What can hang from each mark
fivazez: fesoko marazu revin vobib
revin: fivazez vobib
fesoko: fivazez kevuk marazu
marazu: fivazez
fiki: kevuk
vobib: fesoko fivazez
kevuk: fivazez

Every row comes from one small tree of marks. The marks that hang from a mark follow it in brackets, in alphabetical order. Every link used is in the known rows. Which tree was each row made from?
Known rows
fesoko{fivazez{marazu revin vobib} kevuk}: [-1.50  3.17  3.87  1.52 -0.73 -2.20  1.03  1.33  2.63 -1.27 -0.02  0.89
  0.03  0.53 -0.17  1.10  0.71 -1.98  0.11  3.83  1.04  0.67 -1.08  2.16
  1.80  6.67  2.50 -1.07 -0.55 -3.88 -0.55  0.49]
marazu{fivazez{fesoko{kevuk} revin}}: [-1.18 -3.04  2.02  1.54 -0.54  1.28  1.36  0.80  0.20  1.14  0.75  0.98
  0.86  0.14  2.17  1.21  0.26  0.27 -0.47  2.95  2.39  0.33 -0.32  0.25
  1.34  3.99  1.07 -1.60 -1.77 -0.60 -0.68 -1.00]
revin{vobib{fesoko{fivazez}}}: [ 0.15 -1.04  2.16 -0.38  0.21 -1.58  2.39 -0.31  1.29  0.45 -0.54 -2.03
  0.04 -0.57  1.14 -0.17  2.43  0.06  2.40  1.83  3.12  0.77  0.34 -1.38
  0.45  1.53  2.07 -1.90 -0.31 -0.28 -1.84  0.26]
kevuk{fivazez{marazu revin vobib{fesoko}}}: [-0.50 -2.59  3.13 -0.69 -1.56 -0.42 -0.72  1.74  2.46  0.36  2.13  0.68
 -0.80 -0.98  2.44  0.84  0.49 -3.47  0.05  3.44  0.20 -0.27 -0.45  0.78
  0.13  5.58 -0.46 -1.72 -1.85 -2.43  1.02 -2.52]
marazu{fivazez}: [-0.96 -1.28  1.34  0.94  0.74  0.94  0.28  0.15 -1.71  1.23  1.39  1.01
  1.97 -0.14  0.15  1.55  0.36  0.00  0.02  0.48  1.31  0.60  0.77 -1.47
  1.07  0.53  0.45 -0.63 -1.11  0.07 -1.33  0.38]
vobib{fesoko}: [ 0.56 -1.98  1.33  0.04  0.19 -0.53  0.59 -0.29  0.75  1.21 -0.40 -1.59
 -0.06 -0.61  1.35 -0.30  0.14  0.84  1.24  0.91  1.49  0.60 -0.98 -0.96
 -0.37  0.16  0.46 -0.81 -1.41  0.38 -0.05 -0.94]
revin{vobib{fivazez}}: [ 0.34 -1.13  3.64 -0.89 -0.66 -0.78  0.97 -1.10  0.75  0.42  0.36 -1.16
  0.82 -0.18  0.86  0.02  2.51 -0.59  2.28  2.01  1.69 -0.76  1.26 -1.38
  0.01  0.90  1.25 -1.32  0.20  0.35 -1.36  0.79]
vobib{fesoko{kevuk marazu} fivazez{revin}}: [-0.33 -0.61  7.04  1.00 -0.16 -0.46  0.01 -1.46  2.41  1.63 -0.21 -0.64
  0.85  0.88  2.01 -0.82  0.31  0.56  1.95  4.01  1.14 -0.11 -1.52 -1.08
  0.21  3.28  1.90 -2.07 -1.65 -1.73 -0.52 -0.42]
marazu{fivazez{fesoko vobib}}: [-1.15 -3.85  2.53  0.76 -0.64  0.56  1.05  0.94 -0.45  1.62  1.73  0.65
  1.06 -1.40  1.50  2.16  0.74 -0.49 -0.54  2.37  2.29 -0.05  1.18 -0.84
  0.55  3.30  1.51 -1.41 -1.90  0.04  0.31 -0.99]
marazu{fivazez{fesoko revin}}: [-1.11 -4.41  1.49  1.11 -0.75  1.80  1.05  0.55 -0.50  1.63  1.25  1.02
  0.50 -0.50  2.79  1.79 -0.01 -0.35 -0.71  2.80  2.53 -0.16  0.15 -0.27
  1.14  3.61  0.92 -1.55 -2.06 -0.34 -0.36 -1.20]
vobib{fesoko{kevuk marazu{fivazez{revin}}}}: [-0.96  0.31  2.55  0.83  1.08 -0.65  1.10 -0.21  1.06  1.21 -0.35 -0.54
  0.94  0.64  1.35 -0.09  0.00  1.18  0.23  1.70  1.28  1.78 -0.84 -1.10
  0.78  2.80  1.78 -1.97 -1.21 -1.25 -0.75 -0.74]
fesoko{fivazez marazu}: [-2.28  4.40  2.15  1.26  1.38 -0.95  0.64 -0.39  0.87  0.17 -0.57  1.53
  0.32  1.08 -0.95  0.32 -0.90 -0.44  0.00  0.13  0.56  0.91 -0.28 -0.36
  1.30  2.14  2.72 -1.34  0.53 -3.48 -1.02  0.84]
revin{fivazez{fesoko{kevuk} marazu} vobib}: [-0.81 -1.01  2.14 -0.73 -0.83 -2.19  3.14  0.36  2.03  1.50 -1.73 -0.51
 -0.23 -0.68  1.77  0.59  1.60 -1.37  1.50  2.56  2.13  2.69 -0.08  0.47
  1.28  5.51  1.20 -3.01 -1.18 -1.37 -2.80 -0.19]
vobib{fesoko{kevuk{fivazez} marazu}}: [-0.58  1.20  2.95  0.83  1.18 -1.20  0.55  0.36  2.40  0.64 -0.71 -0.40
  0.60  0.79  0.23 -1.60  0.06  1.21  1.23  0.82  0.07  1.59 -1.42 -0.51
 -0.15  2.04  0.85 -1.87 -0.82 -1.57 -0.43 -1.19]
marazu{fivazez{revin}}: [-0.90 -2.53  1.23  0.86 -0.02  1.69  0.39  0.17 -1.50  1.07  1.67  1.20
  0.87 -0.06  1.49  1.95  0.27 -0.75 -0.75  1.98  1.66  0.12  0.76 -0.93
  1.47  2.37  0.57 -0.88 -1.41 -0.39 -1.08  0.04]
vobib{fesoko fivazez}: [ 0.80 -2.94  6.32  0.72 -0.35 -0.29 -0.37 -1.42  0.99  2.16  0.24 -1.26
  1.30 -0.66  1.29 -0.49  0.74  0.58  3.29  2.62  1.81 -0.71 -1.15 -1.80
 -0.58 -0.04  0.81 -0.94 -2.17  0.23 -0.67 -0.27]
kevuk{fivazez{vobib{fesoko{marazu}}}}: [-0.55 -1.20  3.35  0.02 -0.07 -0.17 -0.27  1.57  2.10  0.45  1.56  0.69
 -0.23 -0.63  0.16 -0.71  0.93 -1.28  0.95  1.66 -0.02 -0.03  0.09 -0.49
 -0.66  2.74 -0.10 -1.64 -0.99 -1.70  0.56 -1.50]
marazu{fivazez{vobib}}: [-1.01 -1.94  2.17  0.47  0.10  0.50  0.40  0.60 -1.35  1.15  2.22  0.81
  1.47 -0.93  0.18  2.24  1.05 -0.86 -0.61  1.64  1.51  0.21  1.72 -1.40
  0.84  2.05  1.12 -0.74 -1.25 -0.02 -0.38  0.34]
fivazez{fesoko marazu revin}: [-0.85 -3.28  0.06 -0.90 -2.70 -0.51  0.36  0.52  1.88  0.88  0.08  0.15
 -1.64 -0.75  5.27  2.26 -1.60 -2.56 -1.92  3.21  1.09 -0.45 -1.31  2.40
  0.77  6.46  0.61 -1.56 -1.44 -1.77  2.04 -3.50]
fiki{kevuk{fivazez{fesoko revin{vobib}}}}: [ 0.65 -0.17  4.08 -0.53 -0.69  0.41  1.47  1.31  2.93  0.10  0.48  0.89
 -1.59  0.42  1.85 -0.86  1.60  0.18  0.98  2.60 -0.51 -0.69 -0.99 -0.45
  0.49  2.67 -0.51 -2.36 -2.20 -0.69 -0.62 -3.61]

Which tree is each row?
[-1.18 -1.15  1.65  0.54 -0.07  0.17  1.61  0.21  0.91  2.28 -1.40  1.06
 -0.89 -0.28  0.84 -0.13 -0.60 -0.34  0.15  1.33  0.93  1.85 -0.56  0.06
  0.73  3.11  0.69 -2.16 -1.54 -1.47 -1.73 -0.23] | revin{fivazez{fesoko{marazu}}}
[-0.69 -3.43  1.66  0.16  0.00  0.95  1.34 -0.05 -0.97  1.24  1.58 -0.03
  0.82 -0.33  2.39  1.76  1.36 -0.67  0.01  2.73  2.83  0.47  1.08 -1.62
  1.50  2.90  1.20 -1.79 -1.46  0.02 -1.65 -0.03] | marazu{fivazez{revin{vobib{fesoko}}}}
[-0.13  0.53  2.39 -0.24  0.27 -2.55  2.47 -0.02  1.92  0.12 -0.92 -2.02
  0.65 -0.14  0.91 -0.08  2.30  0.05  2.33  2.04  2.74  1.41 -0.24 -0.65
  0.74  2.73  2.19 -2.07 -0.32 -0.98 -1.96  0.15] | revin{vobib{fesoko{fivazez{marazu} kevuk}}}
[ 0.26 -1.67  6.67  0.65 -1.20 -1.29 -0.45 -1.09  2.28  1.59  0.11 -1.03
  1.34  0.04  2.75  0.35  0.33 -0.68  2.41  4.39  1.38 -0.08 -2.09 -0.17
  0.46  3.90  1.04 -1.50 -2.41 -1.53 -0.41 -0.97] | vobib{fesoko{kevuk} fivazez{marazu revin}}
[ 0.76 -4.16  6.44  0.66 -1.08  0.50 -0.35 -1.44  1.35  2.01  0.58 -1.14
  0.35 -0.43  2.64 -0.18  0.67 -0.21  2.60  4.15  2.22 -1.17 -1.20 -1.39
 -0.27  1.85  0.80 -1.19 -2.41 -0.29 -0.42 -0.57] | vobib{fesoko fivazez{revin}}
[-0.80 -3.32  3.16  0.73 -0.39  0.76  0.91  0.73 -0.26  1.16  2.04  0.18
  0.61 -0.82  1.75  1.89  1.24 -0.81 -0.52  3.72  2.31  0.44  0.90 -1.02
  1.28  4.33  1.41 -1.49 -2.18 -0.47 -0.51 -0.33] | marazu{fivazez{revin vobib{fesoko{kevuk}}}}
[ 0.57  1.59  4.40 -0.45 -0.01 -0.18  0.44  1.50  2.07 -0.05  1.15  1.22
 -0.85  0.15 -0.27 -0.71  1.64 -0.02  0.84  1.59 -1.75 -0.51 -0.37 -1.06
  0.24  1.35 -0.80 -1.46 -2.01 -0.67 -0.33 -2.59] | fiki{kevuk{fivazez{vobib}}}
[-1.07 -1.24  2.89  0.16 -1.28 -1.58  1.56  1.15  1.86  1.73 -0.78  0.64
 -0.59 -1.23  1.12  1.02  0.22 -1.88  0.04  2.99  0.79  2.02 -0.60  1.28
  0.87  6.00  0.80 -1.99 -2.12 -1.97 -0.91 -0.63] | revin{fivazez{fesoko{kevuk} marazu vobib}}
[ 0.17 -0.26  2.88  0.76  0.38 -1.42  0.40  0.77  2.28  0.50 -0.60 -0.88
  0.96  0.09  0.58 -1.20  0.55  0.67  2.11  1.28  0.64  1.32 -1.90  0.08
 -0.10  1.85 -0.01 -1.37 -1.46 -0.94 -0.54 -1.37] | vobib{fesoko{kevuk{fivazez{marazu}}}}
[ 0.73  0.12  4.89 -0.56 -0.52  0.22  0.78  1.43  2.49  0.26  1.24  0.88
 -1.54 -0.05  1.22 -0.55  1.63 -0.40  0.68  2.95 -0.94 -0.57 -0.73 -1.00
  0.41  2.68 -0.65 -1.90 -2.61 -0.79 -0.25 -3.15] | fiki{kevuk{fivazez{revin vobib{fesoko}}}}
[-0.86  0.45  2.18  0.99 -0.24 -0.20  1.57  0.31  1.17 -0.36 -0.16  0.28
 -0.69  0.26  0.50  0.52  1.14 -1.13  1.09  2.76  2.59 -0.07 -0.20  0.36
  1.57  3.26  2.07 -1.26 -0.20 -2.21 -1.84  0.89] | fesoko{fivazez{revin{vobib}}}
[-0.32 -3.01  1.95 -1.80 -2.40 -1.65  0.00  0.36  1.47  0.81  1.69 -0.99
 -1.70 -1.66  4.51  2.97 -0.06 -3.82 -1.86  4.48  1.05 -0.17  0.17  0.79
  0.64  7.04  1.12 -1.42 -1.94 -1.68  2.22 -2.35] | fivazez{marazu revin vobib{fesoko}}
[-1.07 -1.93  2.03  1.76  0.15  0.65  1.26  0.78 -0.14  1.21  0.42  0.80
  1.89 -0.08  0.76  0.96  0.32  1.05  0.35  1.39  1.91  0.82 -0.14 -0.32
  0.81  2.22  1.02 -1.37 -1.56 -0.22 -0.91 -0.67] | marazu{fivazez{fesoko{kevuk}}}
[-0.03 -2.68  5.81  1.25 -1.83  0.67  0.08 -0.48  2.22  0.98  0.04  0.24
  0.33  0.37  2.02 -0.38  0.43 -0.05  1.68  4.27  1.29 -1.68 -1.35  0.76
 -0.03  3.28  0.91 -1.18 -1.45 -0.90  0.14 -0.72] | vobib{fivazez{fesoko{kevuk} revin}}
[ 0.31  2.05  4.19 -0.94 -0.34 -1.03  0.18  1.36  2.12  0.10  1.27  1.41
 -0.58 -0.11  0.45  0.34  1.12 -1.11  0.37  1.56 -2.01 -0.22 -0.49 -0.74
  0.56  2.39 -0.85 -1.55 -2.09 -1.21  0.04 -3.13] | fiki{kevuk{fivazez{marazu vobib}}}
[-1.40 -0.63  3.17  0.57 -0.48 -0.63  1.98  0.84  1.89  1.78 -1.08  0.88
 -1.02 -0.57  0.31 -0.09  0.34 -0.52 -0.09  2.64  0.75  1.96 -0.07  0.47
  0.58  5.08  1.35 -2.35 -1.54 -1.84 -1.17 -0.02] | revin{fivazez{fesoko{kevuk marazu} vobib}}
[-0.60  0.67  2.86  0.76  0.86 -0.75  0.58  0.45  2.56  0.55 -0.55 -0.34
  0.04  0.85  0.94 -1.50  0.06  0.77  0.94  1.60  0.46  1.40 -1.51 -0.29
  0.15  2.91  0.90 -2.04 -0.95 -1.94 -0.35 -1.36] | vobib{fesoko{kevuk{fivazez{revin}} marazu}}
[-0.95 -3.41  2.58 -0.44 -2.38 -0.14 -0.33  2.23  3.13  0.39  1.81  1.34
 -1.24 -1.15  3.13  0.99  0.15 -3.48 -0.52  3.76  0.43 -0.89 -0.54  1.88
 -0.03  6.74 -0.40 -2.07 -1.62 -2.56  1.88 -3.46] | kevuk{fivazez{fesoko marazu revin vobib}}
[ 0.24  0.52  3.81 -0.51 -0.94 -0.11  0.57  1.40  2.71  0.43  0.56  1.47
 -1.22  0.22  2.20 -0.03  0.34 -0.66  0.32  2.29 -1.32 -0.48 -1.63  0.14
  0.81  3.38 -0.99 -2.11 -2.55 -1.37  0.06 -4.30] | fiki{kevuk{fivazez{fesoko marazu revin}}}
[-0.45  1.32  2.10  1.36  0.08  0.18  0.16  1.61  2.49 -1.12 -0.14  1.01
  0.37  1.35 -0.89 -1.82  0.91  0.18  1.06  1.72 -0.56  0.45 -1.34  1.45
  0.28  2.66 -0.53 -0.84 -0.19 -1.64 -0.81 -0.37] | fesoko{kevuk{fivazez{revin}}}
[-0.30 -0.74  4.35 -0.46 -0.64 -1.22  1.58 -0.89  1.92  0.52 -0.34 -1.11
  0.75  0.13  1.40 -0.32  2.14 -0.01  2.03  2.43  1.68 -0.41  0.71 -0.78
 -0.03  2.54  2.12 -2.19  0.18 -0.29 -1.03 -0.06] | revin{vobib{fivazez{fesoko{kevuk marazu}}}}
[-0.47 -1.73  2.42 -1.33 -2.17 -2.03  0.29  0.75  2.15  0.31  1.21 -0.93
 -1.33 -1.18  3.85  2.43  0.19 -3.22 -1.55  4.64  0.81  0.20 -0.26  1.26
  0.86  7.50  1.32 -1.49 -1.79 -1.94  1.90 -2.04] | fivazez{marazu revin vobib{fesoko{kevuk}}}
[-0.31 -2.13  5.03  0.24 -1.74 -0.84 -0.74 -0.95  1.43  1.73  0.38  0.30
  1.44 -0.68  2.23  1.12 -0.44 -1.24  1.52  2.41  0.72 -1.25 -0.99  0.28
 -0.14  2.47  0.71 -1.11 -1.51 -0.96  0.67 -1.39] | vobib{fivazez{fesoko marazu}}
[-2.37  6.94  3.11  2.43  1.87 -1.76  1.25  0.27  2.08 -0.75 -1.52  1.52
  1.20  2.15 -2.33 -0.90 -0.38  0.79  0.62  0.49 -0.03  1.74 -1.20  0.66
  1.51  3.16  2.98 -1.49  0.85 -4.00 -1.67  1.40] | fesoko{fivazez kevuk marazu}
[-0.75 -0.41  2.39 -0.63 -0.88 -0.92 -1.05  1.72  1.76 -0.03  1.93  1.25
  0.31 -0.91  0.42  0.72  0.54 -3.05  0.24  1.42 -0.97 -0.12  0.19  0.70
 -0.22  3.67 -0.72 -1.12 -0.81 -2.25  0.89 -1.82] | kevuk{fivazez{marazu vobib}}
[-1.31 -0.79  1.03  0.53 -1.23  0.24  1.42  0.47  2.91  0.13 -0.97  0.48
 -1.69  0.96  3.13 -0.29 -0.91  0.15 -1.70  3.16  0.66 -0.04 -1.26  1.98
  0.58  5.86  1.68 -2.14 -0.48 -2.00  1.31 -2.18] | fivazez{fesoko{kevuk marazu} revin}
[-0.25 -1.86  1.80 -0.14 -0.59  1.00  0.20  1.33  1.92 -0.37  1.23  0.80
 -0.76  0.28  1.02 -0.83  1.54 -1.82  1.03  2.30  0.54 -0.50  0.04  0.34
  0.20  3.02 -0.71 -1.57 -0.37 -1.43 -0.77 -1.10] | kevuk{fivazez{revin{vobib}}}
[ 0.00 -1.30  4.67 -1.08 -0.02 -1.44  1.32 -1.61  1.29  1.44  0.03 -1.80
  0.79 -0.27  1.87 -0.04  2.12 -0.09  2.45  2.33  2.25  0.03  0.74 -2.31
 -0.17  1.58  2.19 -2.31 -0.33 -0.08 -1.24  0.01] | revin{vobib{fesoko{marazu} fivazez}}
[ 0.35  1.67  3.74 -0.69 -0.37 -0.19  0.12  1.14  2.02  0.03  0.89  1.56
 -0.86  0.56  1.39  0.07  0.61 -0.95  0.31  1.80 -1.87 -0.21 -1.26 -0.24
  1.01  2.66 -1.22 -1.59 -2.18 -1.45 -0.43 -3.27] | fiki{kevuk{fivazez{marazu revin}}}
[ 0.18 -2.48  3.82 -0.70 -1.12 -0.76  1.43 -0.84  1.46  0.83  0.08 -1.22
  0.53 -0.50  1.71 -0.01  2.31 -0.32  2.34  2.53  2.16 -0.92  0.85 -0.96
 -0.20  1.73  1.53 -1.80 -0.19  0.45 -0.91 -0.16] | revin{vobib{fivazez{fesoko}}}
[-0.20 -2.38  6.39  0.31 -0.50  0.12 -0.40 -1.90  1.38  2.29  0.51 -0.50
  0.24  0.10  2.94  0.06 -0.16 -0.39  1.52  3.72  1.50 -0.75 -0.94 -1.69
  0.10  2.71  1.72 -1.92 -1.92 -1.36 -0.06 -0.79] | vobib{fesoko{marazu} fivazez{revin}}
